In the rows, 128 means zero.
Known rows, with every step that occurs:
dugi-robap-satu-rerefu-gufo: [133 143 142 119 121 128 134  75 146 136  89 106 113  91 166 106  91 101
 150 116  98 116 105 135 102  95  88 118 101 126 132 156 124 124 147 138
 144 183 204 161  98  95 113 189]
zufiz-robap-zuka-gazut-lemed: [ 81 142 149 102 124  63  53 127 157 144 142 138 120  78 122 112  70 184
 181 108 123 123 119 133  20  91 126 187 121 103  96 175 104  88 122 100
 102 174  98 148 145  53 122 179]
rerefu-satu-gazut-zuka-robap-petigu: [120 139 190 150 153  63  98  70 119 121 144 110 125  87 195  80  93 130
 141 152  94  79 139 101  82 109 154 176 137 117 146 139 159  77 144 154
 140 156 119 138 131 113 116 128]
gufo-nosi-dugi-robap-zuka-gazut: [ 91 202 151 135 142  82  84 111 158 130 137 105 133  98 144  83  79 155
 125 115 122 144 143 139   4 111 127 108 119 124 102 146  83  91 176 129
  88 184 101 139 165  45 103 162]
satu-rerefu: [116 120 137 113 144 113 139 103 142 137 131 123 126 105 136 131 117 113
 171 107 109 185  90 171 132 114 127 135  95 124  90 120 118 112 139 130
 153 191 142 115 138 118 113 167]
gazut-satu-rerefu-gufo-nosi-dugi: [174 113 157 108 118 164 141 117 164 142 127 114 122 102 166 119 110 166
  99 101  78 188 114 128  37  98 121  56 127  91 130 159 113  88 183 176
 121 184 134 132 150 127  84 157]
kede-dugi: [132 114 143 123 113 113 119 123 155 126 121 113 151 111 134 157  80 171
 110 147 125 140 105 118  64  94  93 137 108 104 117 128 145 114 146 119
 150 128 124 112 115  98  99 150]
robap-dugi: [136 128  99 119 127  60  97 110 158 103 127 108 144 119 132 114 137 101
 116 106 121 143 156 142  47 138 135 137 132  92 115 127 128 114 125 119
 125 148 139 138 130 101 137 143]
petigu-robap-satu-gazut-zuka: [161 142 204 138 155  70  81  94 127 133 117 127 111 106 159 150  99 175
 111 172 151  79 116 122 149 118 121 171 151  91 131 164 166 105 116 140
 118 152 128 119 113  77 150 109]
nosi-dugi-robap: [107 174 176 159 130 117 135  74 162 127  86 116 167 103 127 139 107  97
 130 121  86 127  85 121  65  97 124 110 144 130 109 147 108 125 168 157
 138 155 119 104 129  90 107 116]
lemed-robap-zuka: [ 93 162 133 141 120 100  89 103 120 135 112 112 135  82  98  70  72 159
 134 131 101 160 139 158  89  67 124 136 108 158  93 150 127 112 113 130
 127 139 132 129 135  91  93 103]
zuka-robap-satu: [106 157 159 143 126  77 105  58 139  96 122 118 142 117 152 109  77 163
 139 140 115 119 137 107 112 129 139 129 122 123 133 102 104  85 151 172
 118 116 175 155 108  70 172 141]
deva-petigu-robap-zuka: [121 205 141 171 161  79  99  85 138 129 127 106 100  82 120  59  85 154
 119 122 103 144 131 118  95  85 121 124 125 137 108 164 133  98 121 143
 140 157  89 143 138  64 124 113]
kede-dugi-robap-zuka-gazut: [ 84 190 139 130 134  74  77 113 146 132 127 106 133  90 137  99  61 155
 128 138 143 132 128 133  17  97 103 146 101 126  95 150 103 108 153 106
 119 167 113 143 144  43 101 170]
zuka-robap: [ 90 157 165 155 149 103 114  72 130 117 128 127 129 112 150  93  84 134
 169 129  85 127 113 109  98 107 166 156 121 144 119 112 114 103 152 154
 120 121 144 148 126 112 150 126]
deva-petigu-robap-satu-rerefu-gufo: [155 155 132 126 131 112 128  65 144 131 105  97  85  85 173 103  88 129
 142 128  96 128 111 113 116  93  98 100 109 122 138 170 144 107 144 148
 165 186 171 166 102  81 123 179]
lofi-robap: [142 131 143 179 150 127 125 117 164  97 121 118 147 100 109 141 108 137
 107 130  74 151 117 133 123 128 120 146 172 116 113  97 136 111 126 175
 106 118 116 125 162 124 134 149]
lofi-robap-zuka-gazut-lemed: [ 96 135 155 132 147  65  66 130 164 132 140 125 137  85 114 131  79 179
 153 123 101 129 115 136  31 115 119 181 153 108  87 152 110  97 113 130
  95 159  97 153 165  55 130 176]
satu-rerefu-gufo-nosi: [155 121 160 128 144 146 150 137 166 138 148 118 111 111 180  96 111 134
 143 106  88 127 121 152  77  91 122  86  96 111 158 151 137 121 160 115
  96 193 151 162 128 142 102 184]
gufo-rerefu: [121  95 146 125 128 125 134 109 171 112 131 139 120  87 134 147  91 143
 113  72  78 164 133 162  94 112 145 118 146 110 125 120 135 119 148 128
 110 146 105 148 138 112 113 111]
robap-zufiz: [113 113 105 127 155 112  94 102 168 118 125 135 115  92  94  93  97 139
 104 127 105 156 113 172  78 122 123 141 114 137  96 139 137 111 128 108
 122 127 116 144 148  78 147 130]
petigu-robap-zuka: [126 170 142 164 151  88  89  90 134 136 114 116 107  84  94  53  91 155
 117 128  95 156 131 143  95  90 123 150 145 134  98 146 114 113 122 142
 116 153  99 131 149  73 104 103]
gazut-satu: [178 106 132 112 120 124  90 116 157 126 131 149 120  85 126 148 118 159
  85 142 111 175  89 112  95 101 122 131 158 120 112 130 119  97 120 145
 135 160 121 144 131 159 125 120]
gufo-rerefu-satu-gazut: [174 121 184 123 141  94  98 117 169 124 117 147 145  85 155 165 127 168
 112 118 115 106 156 154 103 140 117 109 157 130 160 123 128  72 147  92
 107 159 110 152 126  85 164 109]
zuka-robap-zufiz: [ 88 139 123 144 169 107  95  80 150 117 130 131 117  97 118  61  73 136
 122 129  92 155 109 150  78 122 144 165 101 147 101 122 124 100 147 135
 112 101 138 157 148  76 160 122]
satu-rerefu-gufo-nosi-dugi-robap: [122 172 185 156 138 142 161  95 172 135 104 102 159 110 162 109 107  97
 132 104  76 130  82 132  54  89 119  80 119 116 139 162 111 132 181 153
 125 189 144 123 135 106  83 158]
zuka-robap-satu-rerefu-gufo: [128 136 142 116 119 126 122  70 132 135 110 108  95  92 176  90  82 125
 162 112  90 129 121 124 100  97 112 121  92 122 130 142 125 100 154 154
 141 161 212 171 109  90 122 185]
satu-gazut-zuka-robap: [102 158 201 149 168  87  96  90 111 142 123 130 120 118 174 112  93 150
 158 150 117  86 109 112 117 108 160 195 115 114 128 147 152  98 139 149
 111 131 155 139 121 105 161 111]
rerefu-satu-gazut-lemed-robap-zufiz: [121 105 157 123 148  84  53 107 164 123 120 139 158  70 101 122  88 169
 121 161 109 117  90 169  79  99 117 159 129 171 116 167 143 109 120  84
 123 141 116 146 132  60 147 112]
satu-gazut-lemed-robap-zuka: [ 92 152 166 131 132  70  74 114 124 144 113 120 147  74  95  88  76 172
 155 137 106 126 125 160  83  63 124 159 130 156 111 186 134 103 100 116
 115 167 134 132 131  73 105  98]
zufiz-robap-petigu: [ 92 129 123 114 111 103 108  88 140 110 151 126 117  77 143  77  85 119
 153 114  78 134 153 121  78  72 139 140 134 105 145 139 144  86 139 145
 142 181  90 126 134 124  65 148]
zuka-gazut-lemed: [ 99 117 165 103 136  66  69 116 172 133 145 140 137  94 141 158  92 159
 175 126 121 108  94 125  40 112 145 172 151 118 100 157 119 105 131 107
 106 174  90 142 134  77 140 169]
gufo-rerefu-satu-gazut-zuka: [174 115 207 138 151  93  92 124 149 144 113 133 124  98 178 171 119 177
 117 121 135  85 127 141 111 132 123 167 133  92 142 155 167  97 125 102
 123 142 120 140 120  98 147 121]
rerefu-gufo: [140 122 132 130 120 145 103 108 143 139  99 123  96  88 148 109 100 120
 136 122  87 100 131 121  61  84 106 122 133 126 141 165 147 108 135 125
 124 144 155 169 108 115 115 146]
gufo-rerefu-satu-gazut-lemed: [152  97 214 120 143  76  94 133 180 137 119 153 162  80 141 187 116 178
 148 114 103  84 114 144  75 126 127 156 165 112 154 152 131  91 129  93
 104 169 105 148 121  83 158 127]
lemed-robap: [111 136 148 132 116 114  98  90 137 114 113 123 152  95 121 131  86 137
 150 155  99 136 100 141 115  58 142 125 127 173 109 139 140 130 122 129
 132 138 124 125 118 128  98  99]
nosi-gufo-rerefu-satu: [176  88 184 147 109 110 126 108 182 127  90 113 127  66 159 161 114 151
 118 105  74 122 128 134  80 160 114 117 129 113 162  93 100  97 172  97
 144 114 128 148 120 105 137 153]
petigu-robap: [153 151 169 158 155  99 106  74 154 119 121 126 115  97 128 118 103 132
 125 157  87 140  93 118 125  94 139 139 172 136 109 125 126 133 134 145
 121 149  86 118 136 107 113  95]
rerefu-gufo-nosi-dugi: [152 128 160 129 118 154 131 117 167 133 118 107 133 114 159 119 101 161
 113 101  75 136 140 119  17 100 130  58 138  97 148 159 128  87 185 166
  99 150 119 135 145 102  98 143]

Rows:
[135 117 128 110 130 144 130 103 143 153 106 111  91  90 152 103 101 113
 162 102  83 136 107 143  84  90 102 124  99 124 118 164 135 114 143 128
 149 182 174 158 118 119 103 179]	satu-rerefu-gufo
[147 138 116  92 114  96  38 116 142 132 143 135 107  64 126 106  78 185
  94 153 132 196 115 125  53  83 125 130 140 143  88 148  97  85 120 134
 125 175 117 160 153 114 102 125]	lemed-robap-zuka-gazut-satu
[107 170 122 138 147  79  66 124 148 124 142 107 113  91 119  96  76 170
 118 122 114 160 157 141  46 128 116 145 138 125  81 120 103  82 135 142
  96 147 103 150 182  54 125 168]	lofi-robap-zuka-gazut
[122 155 125 177 153 115 109 127 145 124 120 110 124  90  89  81  91 156
 108 108  82 168 153 150  90 117 108 152 141 116  94 122 120  98 113 165
 104 118 126 137 167  90 117 140]	lofi-robap-zuka
[183 111 154 114 139 158 140 145 164 135 145 128 101 100 177 102 113 147
 117 119  97 150 109 141  71  90 120  83 106 102 160 152 133 114 151 125
 100 204 151 172 129 162  98 184]	gazut-satu-rerefu-gufo-nosi
[116 149 141 147 154 142 116  97 183 123 109 115 137  94 119  80  85 118
  84 119  81 132  97 156  28 107 102 104 120 125 129 171 128 127 170 130
 105 145 131 150 150  70 111 135]	rerefu-gufo-nosi-dugi-robap-zufiz
[100 155 187 163 160 101 104  80 125 135 130 117 113 121 172 104  79 145
 164 131 106 105  95  98 103 103 159 199 106 112 104 137 145 118 137 157
 126 108 149 146 125 116 144 127]	gazut-zuka-robap
[154 135 113  95 124  98  48 122 146 137 145 141  96  72 132 110  92 187
  86 141 134 196 125 126  46 109 114 128 143 115  87 140  92  79 121 133
 119 178 109 160 157 110 121 144]	robap-zuka-gazut-satu
[ 90  99 134 125 145 102  69 100 164 118 124 135 144  77  85 110  72 155
 131 143  93 142  77 173  78  83 130 163 123 158  90 168 143 129 115 108
 126 132 116 140 138  82 123 115]	gazut-lemed-robap-zufiz
[114 181 133 126 149  65  57  91 141 132 140 111  94  85 127  77  71 165
 127 141 122 153 141 132  51 108 132 137 141 138  78 139  94  94 143 119
  99 166  82 144 168  46 113 136]	petigu-robap-zuka-gazut
[120 179 192 171 140 125 149  95 179 119 113 115 178 117 145 126 109 113
 120 115  90 117  91 123  57  97 131  87 140 119 140 142 109 127 178 151
 104 163 116 113 140 101 103 127]	gufo-nosi-dugi-robap
[ 95 137 152 141 183  99  79  90 136 134 133 133 102 101 135  75  73 153
 117 143 118 123 103 150  93 123 140 192 101 129 108 150 156 102 135 125
 112 120 142 150 137  66 169 115]	satu-gazut-zuka-robap-zufiz
[ 93 101 159 119 110  71  96  83 133 106 139 108 154  66 132 104  74 113
 156 149  70 112 102 128  75  48 156 151 162 146 120 168 158 121 118 147
 142 187  91 125 130 129  60 112]	gazut-lemed-robap-petigu
[107 131 164 103  97  54  60  75 152 101 127 120 161  91 137 154  66 187
 146 162 137 114 113 123  91  94 130 132 142 139 113 140 116 102 125 137
 118 150 142 142 111  58 137 145]	zuka-gazut-lemed-robap-satu
[156 124 109  88 122 135  88 114 135 161 118 116  70  68 155  85  89 148
 126 113 100 177 113 141  50  85  98 127 106 116  97 174 107  97 135 128
 142 207 169 175 137 108  89 183]	robap-zuka-gazut-satu-rerefu-gufo
[152 115 210 123 153  66  81 130 168 137 118 149 171  87 133 174 129 169
 162 143 118  67 112 131  74 123 121 158 162 121 146 152 131  83 122  87
 116 167 108 139 114  83 168 138]	rerefu-satu-gazut-lemed
[ 89 152 156 149 136  85 126  70 149 106 124 109 153  81 146  83 100  61
 124 132  76 102 111 123  81  82 136 133 157 128 135 139 141 124 141 149
 138 200 100 122 127 130  67 129]	dugi-robap-petigu
[ 81 141 147 140 139  77 116  63 127 105 150 109 124  87 163  58  76 102
 150 132  66 121 137 106  80  96 169 148 139 137 132 120 137  92 151 177
 135 162 117 143 136 122  94 126]	zuka-robap-petigu
[171 122 151 102 136 141 118 151 170 139 166 125  95  97 192 107 105 156
 121 119 109 152 116 134  55  95 121  83 107 108 147 148 119 103 156 116
  91 218 141 176 139 140 100 199]	zuka-gazut-satu-rerefu-gufo-nosi
[172 101 217 141 138  88  98 125 143 151  98 115 104  82 179 168 116 164
 119 143 121  74 112 135 116 142 120 171 130  89 160 153 165  97 140  99
 129 133 137 133 110 104 145 133]	nosi-gufo-rerefu-satu-gazut-zuka
[ 80 201 138 129 148  71  67 107 151 133 128 113 121  85 134  82  77 136
 141 127 129 131 133 139  34 108 122 143 114 140  90 143  91 103 143 109
 103 174 110 148 150  53 116 158]	dugi-robap-zuka-gazut
[134 142 146 115 112 131 135  67 146 138  80  99 119  92 162 112  90 114
 141 107  88 136 105 137  79 101  85  98 104 110 125 162 114 114 166 160
 157 178 198 148 110  76  99 180]	nosi-dugi-robap-satu-rerefu-gufo
[150 136 147 163 125  98 109  97 163  81 113 114 155 107 119 145  97 170
  95 138 104 140 139 126 134 144 105 123 165 104 126  88 122  94 132 186
 114 112 149 136 134  80 158 160]	lofi-robap-satu
[130  82 161 128 103 116 146 109 165 129 100 114  94  61 137 151  92 122
 112  96  57 155 118 143 106 130 135 121 137 106 151 112 120 115 161 121
 123 135 131 141 125 120 107 126]	nosi-gufo-rerefu
[124 141 148 122  99  89  90  67 141  92 113 112 158 101 128 137  79 168
 125 161 125 129 125 131 129  93 127 109 132 149 124 118 121 108 129 149
 134 131 160 135 102  85 132 121]	lemed-robap-satu
[135 102 205 122 119  81  84 109 153 125 119 138 180  73 136 171  93 169
 155 142 100 105  96 151  99  75 139 145 160 157 138 161 137 113 125  95
 120 162 116 139 119 104 116  97]	gufo-rerefu-satu-gazut-lemed-robap
[124 140 167 150 179  93  74  90 147 132 125 134 116  95 150  90  86 166
 113 146 124 106 107 145  88 136 134 190  95 131 121 143 147  92 142 108
 120 104 145 159 141  60 181 126]	rerefu-satu-gazut-zuka-robap-zufiz
[141 135 172 135 130 134 137 116 169 120 137 116 152 126 140 135 111 168
 113 106  90 159 135 134  39 116 143  63 136 100 133 128 118  80 180 166
 102 152  93 110 153 100 106 133]	gufo-nosi-dugi
[ 93 140 177 140 156  68 106  74 110 122 150 110 109  91 185  70  80 122
 140 149  87  97 130 106  92  98 165 179 140 113 143 154 166  90 138 168
 130 177 122 136 131 114 101 116]	satu-gazut-zuka-robap-petigu
[ 88 137 152 108 136  50  59 127 157 142 139 123 127  80 122 122  81 177
 166 114 122 119 108 135  14 109 132 176 132 116  89 173 105  96 126 108
 102 174  98 145 145  52 128 164]	robap-zuka-gazut-lemed
[155 152 163 141 128  75  93  59 156  98 117 120 134 105 131 129  91 167
 105 161 116 127 122 115 135 122 119 115 163 121 122 114 114 111 141 160
 123 139 124 134 118  66 139 121]	petigu-robap-satu
[163 103 128  94 138 123 123 112 148 135 138 141 117  90 135 135 124 138
 128 119 111 216  66 154 129 103 122 129 117 115  86 123 110 103 131 143
 162 207 140 126 140 154 104 161]	gazut-satu-rerefu
[136 135 118  78 130  98  82 104 131 142 149 125 106  74 138 108  89 160
 136 131 124 232  85 162  96  86 125 132  98 141  67 140  93  96 134 134
 151 221 142 135 157 120  81 162]	lemed-robap-zuka-gazut-satu-rerefu
[156 157 178 124 148  67  82  82 135 112 123 137 133 102 132 140 110 172
 106 178 129 110 145 132 152 122 119 113 178 136 152 125 130  78 134 136
  95 173 127 132 117  59 166  92]	petigu-robap-satu-gazut
[158 131 159 112 116 142 148 100 158 132 121 103 128 118 170 119  99 170
 118  97  88 160 135 134  43 111 121  51 115  91 142 150 117  81 193 176
 116 172 147 131 138  78 100 168]	robap-satu-rerefu-gufo-nosi-dugi
[106 119 189 115 128  80  79 111 139 131 121 140 172  83 115 157  85 153
 168 164 100 105  86 145 109  61 136 154 159 163 127 172 151 115 108 112
 117 173 122 125 112 109 118  92]	satu-gazut-lemed-robap
[129 115 107 167 170 132 102 114 180  98 127 126 128  91  83 106  90 140
  75 128  80 175 115 168  98 140 106 154 142 127  93 116 139 112 123 149
 107 107 114 139 175  81 145 142]	lofi-robap-zufiz
[ 91 193 155 160 137 106 115  90 143 136  88 101 144  89 100  73  88 126
 120  99  92 150 122 144  46  97 107 126 119 125  93 160 100 110 149 154
 128 155 126 117 142  59  96 119]	nosi-dugi-robap-zuka
[135 132 184 133 158  93  89 122 128 151 122 135 114 111 156 151 113 159
 131 151 145  84 114 131 120 112 127 182 128  98 124 170 180 103 109 118
 116 155 123 122 117 108 145 119]	satu-gazut-zuka
[124 163 171 142 111  82 122  85 160 100  99 109 181 109 142 153  78 146
 101 155 138 101  99 114 103 106  86 122 116 113 137 124 120 127 150 140
 139 142 169 128  96  63 126 155]	kede-dugi-robap-satu
[ 96 149 133 151 153 122 110  79 178 116 101 121 143  89  95 100  92 110
  91 117  95 154  86 156  53 116 117 128 121 138  93 148 122 123 160 135
 130 133 119 121 145  58 125 115]	nosi-dugi-robap-zufiz
[139 170 180 148 108 112 131  80 168 109  98 104 164 115 160 124  91 145
 101 128 106 105 126 118  62 112 107  68 134 104 159 148 109 108 172 168
 109 151 165 147 109  67 127 154]	rerefu-gufo-nosi-dugi-robap-satu
[135 162 204 143 149  79  91 102 135 134 106 123 138 111 160 156 109 150
 117 156 159  63 106 127 135 116 116 174 132  95 141 167 165 112 119 128
 117 165 154 127  97  82 154 125]	dugi-robap-satu-gazut-zuka
[107 148 151 116 141  84 133  62 135 116 131 114 133 114 161 105  90 138
 172 120 112 169 106 143 146 134 135 134  83 125 105  99  97  97 164 166
 149 171 187 135 121  85 143 175]	zuka-robap-satu-rerefu
